Every row comes from one small tree of marks. The marks that hang from a mark follow it in brackets, in alphabetical order. Every link used is in the known rows. Which tree was each row made from?
Known rows
G[E[K] U]: [-2.560, 3.500, 1.664, -2.382, 3.268, 1.733, 2.187, 4.101, -4.388, -1.968, 0.671, -0.366, -3.346, 1.257, 2.790, -4.914, 2.094, 1.708, 1.619, -0.387, 2.032]
K[E[B[C F] G]]: [-4.469, -1.749, -1.334, 0.932, 3.257, -4.409, 2.630, -2.084, -1.710, -2.302, 0.500, -1.798, -3.827, 2.541, 5.384, -3.800, 0.274, 3.025, 0.483, 0.960, 2.382]
B[E F]: [-1.889, -1.692, 1.360, -0.100, 1.585, -1.160, 0.037, -0.601, -5.119, -3.312, -1.949, -0.520, 0.053, -1.274, 1.853, -4.816, 1.413, 1.471, 2.088, 0.248, 1.623]
C[B[E[G]]]: [0.256, 0.129, 0.898, -2.391, 3.488, 0.964, 1.129, -0.115, -2.772, -4.534, 2.432, -1.929, -1.873, 1.087, 4.406, -6.598, 0.728, 1.071, -0.272, -1.700, -0.458]
E[B K]: [-0.167, 2.160, -0.671, 1.354, 1.186, -1.288, 2.868, 1.878, -3.103, -1.246, 4.031, -0.424, -2.503, 1.832, 3.290, -2.562, 2.922, 1.843, -0.932, -1.737, 2.755]
E[G[U] K]: [-3.982, 3.621, 1.092, -1.360, 1.574, 0.548, 3.724, 3.516, -2.600, -3.025, 2.404, -2.699, -4.161, 2.696, 4.611, -6.066, 1.776, 3.877, 1.128, 1.007, 2.631]
G[E[K] S]: [-1.947, 3.326, -0.307, -0.182, 1.861, 0.808, 0.652, 4.823, -5.026, 0.354, 0.667, 1.727, -3.411, -0.027, 1.624, -3.701, 1.991, 1.472, 1.663, -1.633, 1.426]
U[G[E[B] S]]: [-3.486, 1.908, 2.213, -1.959, 3.009, 1.002, -0.248, 3.614, -1.583, 0.590, 0.893, 0.395, -5.216, 0.878, 2.731, -2.120, 1.998, 1.003, -0.237, -2.166, 0.383]
U[G[E[K N] S]]: [-3.015, 3.444, 0.112, -3.256, 2.482, 2.120, 2.373, 6.921, -4.359, 1.331, 0.059, -0.742, -4.898, 0.754, 1.208, -2.864, 3.346, 2.802, 2.049, -1.973, 1.617]
C[B[F]]: [-1.719, -1.663, 0.478, 0.041, 2.407, 0.056, 0.645, -0.327, -3.772, -1.494, 1.486, -0.499, 0.030, -1.171, 1.879, -4.683, 0.332, 0.292, -1.750, -0.772, 1.659]
C[B[E[G] F]]: [-1.677, -0.740, 0.884, -1.713, 2.865, -0.670, 0.316, -1.054, -3.272, -3.750, 0.712, -1.982, -0.603, -0.020, 4.504, -6.365, -0.200, 1.568, 0.707, -1.038, 0.995]
B[E]: [0.017, -0.823, 1.550, -0.745, 2.123, 0.269, 0.934, 0.281, -4.745, -4.146, -0.289, -0.418, -1.144, -0.228, 1.701, -4.998, 2.253, 0.965, 1.137, -0.399, 0.159]
N[E[B[C F] G]]: [-3.405, -1.843, -0.062, 0.327, 4.226, -2.661, 2.877, -0.941, -2.115, -2.763, 0.040, -0.700, -4.398, 1.755, 4.425, -2.474, 0.615, 0.998, 0.394, 0.250, 2.360]
B[E[K N] F]: [-1.136, 0.801, -1.207, -0.838, 1.257, -1.343, 2.342, 2.268, -6.878, -2.221, -1.192, -1.938, -0.608, 0.191, 2.074, -4.287, 2.693, 3.008, 3.045, -0.931, 3.677]
K[E]: [-0.767, -2.042, 1.275, 1.187, 2.988, -1.588, 1.791, -0.113, -3.789, -2.878, 1.100, -0.298, -1.485, 0.402, 1.911, -3.621, 3.018, 1.393, -1.067, 2.157, 0.762]
G[E[B[C F]]]: [-3.522, -0.527, -0.715, -1.180, 3.957, -1.585, 1.271, -0.821, -3.331, -0.784, -0.800, 0.964, -3.154, 1.092, 2.961, -2.750, -0.290, 0.815, 1.428, -2.161, 2.056]
G[E[B[F]] S]: [-4.397, 1.679, 0.476, 0.541, 2.415, -1.779, -1.806, 1.873, -3.817, 0.536, -0.206, 1.530, -3.006, 0.814, 3.220, -2.112, -0.036, 0.772, 0.082, -1.587, 2.868]
N[E[K]]: [1.116, -0.281, 1.126, 1.003, 2.999, 0.102, 3.242, 2.734, -4.748, -2.354, 1.463, 0.588, -2.078, -0.513, 1.086, -2.408, 4.317, 0.220, 0.058, 0.885, 1.696]
B[C E[G K]]: [-1.091, 1.219, -1.794, -1.677, 1.944, 0.046, 4.171, 1.157, -3.831, -3.751, 0.053, -1.747, -3.908, 1.097, 3.601, -6.752, 1.520, 3.393, 4.472, -1.565, 0.440]
G[S]: [-2.741, 0.454, 0.434, 1.119, 0.850, 0.622, 0.162, 2.745, -4.156, -1.043, 0.487, 0.628, -3.148, -0.305, 1.094, -4.174, 1.502, 1.165, -0.645, -0.041, 1.030]
U[G]: [-2.057, -1.107, 3.062, -1.626, 1.908, 1.358, 2.687, 1.486, -1.866, -1.688, 0.812, -1.228, -2.572, -0.518, 0.824, -3.465, 3.272, 1.919, -0.132, 0.514, -0.144]

Which tree is each row?
[-4.239, 1.192, -0.326, -0.775, 2.481, -3.434, 2.497, 0.194, -2.826, -1.919, 2.440, -2.806, -2.966, 4.422, 5.327, -2.035, 0.438, 3.586, -1.075, -0.379, 4.530]	E[B[F] G N]
[-2.666, -0.950, 2.034, 0.827, 3.746, -3.353, 1.510, -0.473, -2.149, -2.857, 1.633, -0.790, -2.770, 1.991, 4.938, -1.291, 1.469, 1.073, -1.145, 1.309, 3.124]	N[E[B[F] G]]
[-3.475, 2.629, 0.922, -2.451, 2.538, 3.019, -0.817, 3.530, -3.211, -4.025, 0.561, -2.604, -4.831, 1.154, 5.102, -8.751, -0.440, 1.109, -0.033, -1.403, 0.125]	C[B[E[G[S U]]]]
[-3.322, -2.187, -2.929, 0.504, 3.535, -3.532, 2.993, -0.719, -4.436, -1.539, -0.580, -1.864, -3.478, 2.360, 3.204, -2.592, 1.293, 2.058, -0.340, -0.102, 3.428]	K[E[B[C F] N]]
[-0.379, -1.813, 0.543, -0.828, 2.480, 0.178, -0.267, -0.803, -4.799, -3.115, -0.324, -0.849, 0.462, -1.810, 2.276, -5.954, 0.653, -0.033, 0.084, -1.538, 0.924]	C[B[E F]]
[-3.898, 5.567, 0.099, -0.725, 2.394, 0.995, 0.031, 5.916, -3.803, -0.201, 1.480, 0.094, -5.823, 2.271, 4.273, -4.200, 1.389, 1.223, 0.423, -2.173, 2.912]	G[E[B K] S U]
[-0.660, -1.186, -1.891, -2.608, 3.141, 1.115, 3.317, 1.007, -6.020, -3.862, -1.993, -1.716, -3.397, 1.174, 1.144, -5.336, 1.665, 1.477, 2.339, -1.900, 0.567]	B[C E[N]]
[-1.356, -0.891, -0.083, -0.412, 4.762, -1.117, 3.704, -0.074, -1.696, -3.553, 1.644, -0.687, -5.713, 2.879, 4.308, -2.577, 1.445, 0.497, -0.565, -0.356, 0.954]	N[E[B[C] G]]
[-6.169, 4.548, -0.278, -1.650, 2.222, 0.069, 1.430, 4.701, -2.780, -2.190, 2.295, -3.420, -7.166, 5.563, 5.886, -4.381, 0.213, 3.082, -1.699, -0.725, 3.770]	E[B G[S U] N]
[-2.667, 3.869, 0.818, -1.350, 2.084, 0.858, 1.006, 5.319, -1.964, 1.497, 1.720, 0.243, -5.201, 0.688, 2.956, -2.332, 3.017, 1.873, 1.026, -2.877, 1.314]	U[G[E[B K] S]]
[-2.631, 2.378, -2.841, -0.658, 0.831, 0.602, 2.434, 3.344, -4.372, -2.253, -0.985, -1.027, -5.366, 0.577, 3.352, -7.373, 1.007, 3.188, 4.609, -2.098, 0.450]	B[C E[G[S] K]]
[-0.474, 2.665, -0.596, -2.511, 3.611, 0.320, 3.439, 3.794, -5.752, -0.873, 1.578, -0.159, -2.466, 2.185, 1.838, -2.492, 2.912, 2.238, 1.167, -1.620, 2.589]	G[E[K N]]
[-4.910, -0.333, -1.194, -0.125, 2.313, -2.764, 2.708, -1.373, -1.624, -1.967, 0.919, -1.461, -3.981, 2.530, 4.807, -3.880, -0.636, 2.930, 0.867, -0.791, 2.595]	E[B[C F] G]
[-2.446, 4.963, -0.262, -3.044, 4.086, 0.602, 2.849, 4.812, -4.551, -1.535, 2.333, -1.844, -4.878, 4.476, 4.473, -2.945, 2.242, 2.036, -0.036, -2.207, 4.064]	G[E[B K N] U]
[-3.765, 0.792, -0.731, -0.118, 2.803, -1.755, 1.768, 2.981, -4.094, -1.917, 1.124, -2.071, -4.702, 3.258, 3.821, -3.877, 1.781, 3.339, -0.774, 1.731, 2.056]	K[E[G[S] N]]
[-1.369, 1.597, 2.291, -3.088, 3.066, 1.580, 3.091, 3.592, -2.588, -0.178, 1.067, -0.138, -2.713, -0.428, 1.380, -3.003, 3.818, 2.402, 2.242, -0.963, 0.381]	U[G[E[K]]]
[-3.727, 0.073, 0.581, 1.178, 2.188, -1.780, 0.712, 1.844, -2.820, -2.039, 1.161, -0.777, -3.995, 1.625, 3.825, -4.571, 1.519, 2.858, -0.430, 2.244, 0.946]	K[E[G[S]]]
[-1.843, 2.878, -1.070, -1.527, 2.003, -0.866, 4.871, 3.212, -3.942, -2.025, 3.324, -2.656, -3.289, 3.631, 3.716, -3.593, 2.469, 4.380, 0.695, -0.304, 3.272]	E[G K N]
[-4.968, 0.303, -2.585, -1.395, 2.861, -2.745, 3.803, -0.281, -2.898, -1.879, 0.835, -2.775, -4.619, 4.190, 4.762, -3.200, -0.400, 3.566, 0.553, -1.341, 3.791]	E[B[C F] G N]
[-1.848, -0.100, 0.830, 0.803, 3.465, -3.578, 2.157, -0.744, -1.257, -3.253, 3.715, -1.693, -3.504, 3.791, 5.916, -2.905, 1.964, 2.671, -2.047, 1.240, 1.836]	K[E[B G]]
[-0.513, 2.786, -1.005, -2.408, 2.148, -0.607, 3.942, 2.884, -4.959, -3.674, 1.495, -3.049, -2.857, 3.010, 4.215, -4.838, 2.625, 4.032, 2.586, -1.129, 2.487]	B[E[G K N]]
[-2.054, -2.910, -0.312, 1.174, 3.838, -1.872, 2.182, -0.704, -3.629, -2.087, -0.969, 0.436, -3.457, -0.008, 2.232, -2.057, 1.370, -0.546, -0.194, -0.251, 2.268]	N[E[B[C F]]]
[-2.433, 1.872, -1.032, -1.758, 1.528, -2.216, 3.031, 2.032, -5.354, -2.833, -0.151, -3.055, -1.635, 2.021, 4.277, -4.729, 1.778, 4.532, 3.611, -0.476, 3.869]	B[E[G K N] F]
[-0.598, 0.895, -1.448, 0.148, 3.893, -1.337, 4.877, 1.573, -2.168, -2.589, 2.599, -0.791, -5.690, 2.589, 4.576, -2.818, 2.380, 1.400, 0.742, -1.038, 1.818]	N[E[B[C] G K]]
[-4.949, 2.859, 2.170, -1.938, 3.129, 2.412, -0.838, 4.610, -4.327, -1.445, -1.120, 0.508, -4.793, 0.773, 2.180, -5.235, 0.594, 0.665, 0.495, -0.124, 1.149]	G[E S U]
[-1.553, 3.879, -1.675, -0.988, 2.090, -2.126, 4.622, 2.741, -2.856, -1.859, 5.015, -2.893, -4.208, 5.209, 5.543, -2.302, 2.283, 3.987, -0.668, -1.711, 4.093]	E[B G K N]
[-3.858, -0.060, 3.073, -2.231, 3.479, -1.122, 0.644, 0.618, -1.453, -0.039, 0.117, -0.425, -2.424, 0.359, 3.126, -1.453, 1.839, 1.699, 0.529, -1.123, 1.756]	U[G[E[B[F]]]]
[-2.533, 0.083, 1.817, 0.556, 3.051, 0.010, 0.979, 3.027, -3.314, -2.448, 0.709, 0.271, -4.628, 0.916, 2.797, -3.350, 1.800, 0.840, -0.527, 1.665, 0.906]	N[E[G[S]]]
[-3.843, -1.477, -0.472, -1.571, 2.228, -1.301, 2.076, -1.344, -3.791, -3.820, -2.588, -1.547, -2.665, 0.257, 3.464, -6.351, -0.297, 2.978, 4.189, -0.305, 0.996]	B[C E[G] F]
[-3.587, 0.131, -1.941, -2.361, 4.562, -1.585, 2.336, 0.281, -4.689, -0.695, -0.893, -0.378, -3.792, 2.725, 2.957, -2.014, -0.045, 1.442, 1.044, -2.694, 3.156]	G[E[B[C F] N]]
[-1.746, 1.717, -0.405, -2.984, 3.688, 1.049, 4.137, 2.665, -1.569, 0.167, 1.144, -0.355, -5.371, 1.006, 2.689, -2.937, 2.761, 1.962, 2.347, -3.480, 0.493]	U[G[E[B[C] K]]]
[-4.303, 0.393, 2.488, -0.898, 3.532, -0.891, 2.309, 1.062, -2.176, -4.367, 1.168, -2.748, -3.990, 2.903, 4.964, -5.813, 1.761, 3.071, -0.538, 3.452, 1.483]	K[E[G[U]]]
[-0.839, 1.269, -2.830, 0.753, 1.616, -0.512, 4.146, 1.406, -3.096, -1.181, 2.494, -0.438, -4.182, 1.529, 2.682, -3.696, 2.016, 1.757, 0.610, -2.737, 1.889]	E[B[C] K]
[-2.643, 0.551, -0.241, -4.878, 5.215, 1.199, 3.909, 2.114, -2.311, -0.679, 0.245, -1.458, -5.938, 2.925, 2.361, -2.006, 2.056, 1.648, 0.770, -3.324, 0.717]	U[G[E[B[C] N]]]
[-4.022, 1.141, 0.029, -2.596, 3.415, 1.657, 1.041, 3.224, -1.611, 0.646, -0.671, 0.479, -6.888, 0.646, 2.156, -3.252, 1.173, 0.873, 1.206, -3.169, -0.371]	U[G[E[B[C]] S]]
[-2.194, -0.433, 0.197, -1.101, 4.035, -2.294, 3.714, 0.823, -3.610, -3.331, 1.925, -2.687, -3.157, 3.887, 4.140, -3.350, 2.362, 3.511, -0.994, 2.142, 2.069]	K[E[G N]]
[-6.730, 2.995, -1.173, -0.903, 2.012, 0.742, 1.655, 2.995, -1.554, -2.256, 0.753, -2.139, -8.194, 3.630, 5.361, -6.272, -0.868, 2.399, 0.198, -1.250, 1.766]	E[B[C] G[S U]]
[-4.954, 3.319, 0.924, -3.284, 3.593, 2.447, 0.243, 5.755, -5.664, -1.293, -1.105, -0.750, -5.467, 2.495, 2.301, -4.544, 0.748, 1.330, 0.161, -0.612, 2.296]	G[E[N] S U]
